Each row was made from one small tree. Brackets hold a mark, then the marks that hang from it, in alphabetical order. Every link used is in the known rows. Write each row's tree.
Known rows:
(D M S): [-3.29 -3.10 -0.89 -2.16 -0.14 -2.71 -3.43 -0.65  2.58  0.30 -0.41  1.68
  0.24  3.60  1.80 -0.58 -1.79]
(F (D H (S N))): [ 1.92  0.01 -1.57 -2.89  2.22  0.08 -0.66 -2.18 -5.15  0.56  0.23  3.67
 -0.90  3.87 -2.81 -3.09 -0.53]
(M (D F H) S): [ 2.91  6.00  0.08  4.15 -0.77 -4.06 -0.33  2.60 -3.07 -0.27 -0.80 -0.69
  0.62 -4.27 -3.35 -2.17  1.15]
(S (F (D H)) (N M)): [-0.71  2.60  2.71 -1.12 -0.10  1.89  2.81 -1.59  0.64 -0.64 -3.33 -0.32
 -0.70  1.63  1.16  2.66  2.72]
(D S): [-4.08 -2.79 -0.87  1.39  3.48 -0.63 -3.37  0.54  2.19  1.82 -0.14  2.77
  2.08  0.05 -0.41 -2.23 -1.40]
(F (D H M (S N))): [ 2.26  0.12 -1.74 -6.30 -1.50 -1.67 -1.06 -3.08 -5.05 -1.01  0.01  2.41
 -2.38  7.47 -1.17 -1.29 -0.92]
(H (F (D (M N S)))): [ 3.10 -0.49 -1.09 -4.78 -7.02  3.75  5.04 -1.75 -6.22 -0.31 -1.66 -6.65
 -3.66 -1.83 -2.16  2.40  0.14]
(D (M S)): [-1.94 -4.12  0.89 -0.11  0.53 -3.29 -0.30  2.89  1.79  0.01 -3.37 -3.43
  1.55 -1.57 -1.59 -1.08 -0.21]
(M (D S) N): [ 3.48 -1.46 -3.71  5.91  2.04  1.46  1.25  2.18 -3.81 -0.62  4.68 -4.23
  0.43 -1.09 -2.35 -1.78 -0.94]
(D H (S F)): [-2.18  2.63  2.70 -3.55 -0.53  0.51 -1.98 -2.32 -1.31 -0.69  1.35  5.24
  0.81  1.60  0.37  2.89  0.05]
(M D): [ 1.31 -0.34 -2.62  5.36  2.53 -1.49 -0.79  5.13  4.35 -0.17  2.45 -3.23
  4.04 -4.77  1.33 -2.86  0.74]
(S F (N M)): [-2.87 -3.28  4.53  5.31  5.34  2.73  1.56  1.61  7.73  0.88 -3.72 -2.43
 -0.40 -0.79  2.68  0.88  2.81]
(S F): [-3.56 -0.65  1.49  0.83  1.86  1.78  0.48  1.81  6.28  0.83  1.28  1.34
  2.74 -3.72  2.90  1.92  0.51]
(N M): [-6.32 -2.35  0.45  5.05  3.35 -2.68 -1.78  3.40  8.35  0.11 -4.15 -1.43
  4.79 -2.43  2.07 -0.63  0.35]
(M S): [-1.96 -3.76  0.33  3.29  3.71 -1.41 -0.33  4.69  1.88  1.16 -3.02 -2.26
  3.47 -5.03 -3.34 -3.18 -0.03]
(H F): [-0.88 -1.59 -0.87  0.15  0.21  2.03 -1.76  0.59  6.91  0.64 -0.13  0.40
  2.04 -4.79  3.59 -0.36  0.83]

Write each row's tree:
[-2.26 -2.48  0.24  5.54  5.56  1.12 -1.49 -0.37  2.28  3.61  0.28  5.14
 -3.65  1.68 -0.28 -3.85 -1.15]  (D F (S N))
[-1.20  2.17 -1.97 -0.03 -3.54 -3.71  0.07 -2.44 -4.94 -2.42  3.52  4.00
  0.80  4.31  0.04  3.09 -3.53]  (D F H (M N) S)
[ 3.16 -1.45 -0.40 -6.88 -3.29  4.82 -0.65 -5.39 -1.27  2.75 -1.66  0.08
 -8.66  5.25  2.21 -0.99  0.95]  (H (F (D M (S N))))
[ 4.30 -2.16  1.66 -5.05 -2.97  3.96  2.06 -2.21 -1.74  2.25 -4.81 -5.42
 -6.76  0.42 -0.90 -1.83  2.28]  (H (F (D (M (S N)))))
[-2.98  3.73 -1.42 -1.10 -3.04 -6.73 -1.84  0.58  3.68 -2.28  0.46  5.00
  3.78  1.07  4.04  2.22 -1.86]  (D F H M)
[-3.45 -0.25  1.99  1.04 -1.15 -3.08 -0.47  1.57  2.17  1.69 -3.46 -0.68
 -0.80 -1.17 -0.47 -0.31 -0.75]  (D F (M S))
[ 7.93  3.12 -2.53  0.51 -3.03  2.61  0.25 -2.33 -6.50 -3.38  4.78 -2.50
 -0.48 -1.05 -0.61  1.17  0.59]  (M (D (H F) S) N)
[ 6.86  3.28  1.58  2.93 -0.99  2.44  5.19  2.42 -7.91 -4.07  2.87 -6.89
  1.78 -4.75 -4.67  2.43  2.14]  (M (D H) N (S F))
[ 1.51  6.50 -1.29  2.56 -1.39 -2.89 -3.10 -0.40 -2.74  0.37  2.55  3.52
 -0.66  0.85 -0.28 -1.37 -0.21]  (M (D F H S))
[-0.92 -3.28  3.22  1.10  5.51  5.44 -0.07 -0.75  1.95  2.35  0.45  2.32
 -3.20  2.03  0.49 -0.33  0.75]  (D (S F N))
[-2.75  2.45  0.26 -6.67 -5.38  0.65  2.21 -0.86  2.41  1.50  0.40  0.10
 -1.31  0.65  3.29  4.37  0.39]  (S (F (D M)))
[ 1.07 -0.26  3.20 -1.22  3.67  2.74 -1.06 -2.86 -1.51 -0.88  1.30  4.21
 -0.86  2.95 -0.14  0.25  0.55]  (D H (S F N))
[ 1.38  1.72 -5.28 -4.74 -4.32 -3.37  3.87  0.20 -5.40 -4.24  3.80 -1.18
  4.97  0.61  0.00  3.44 -2.41]  (F (D H (M N)))
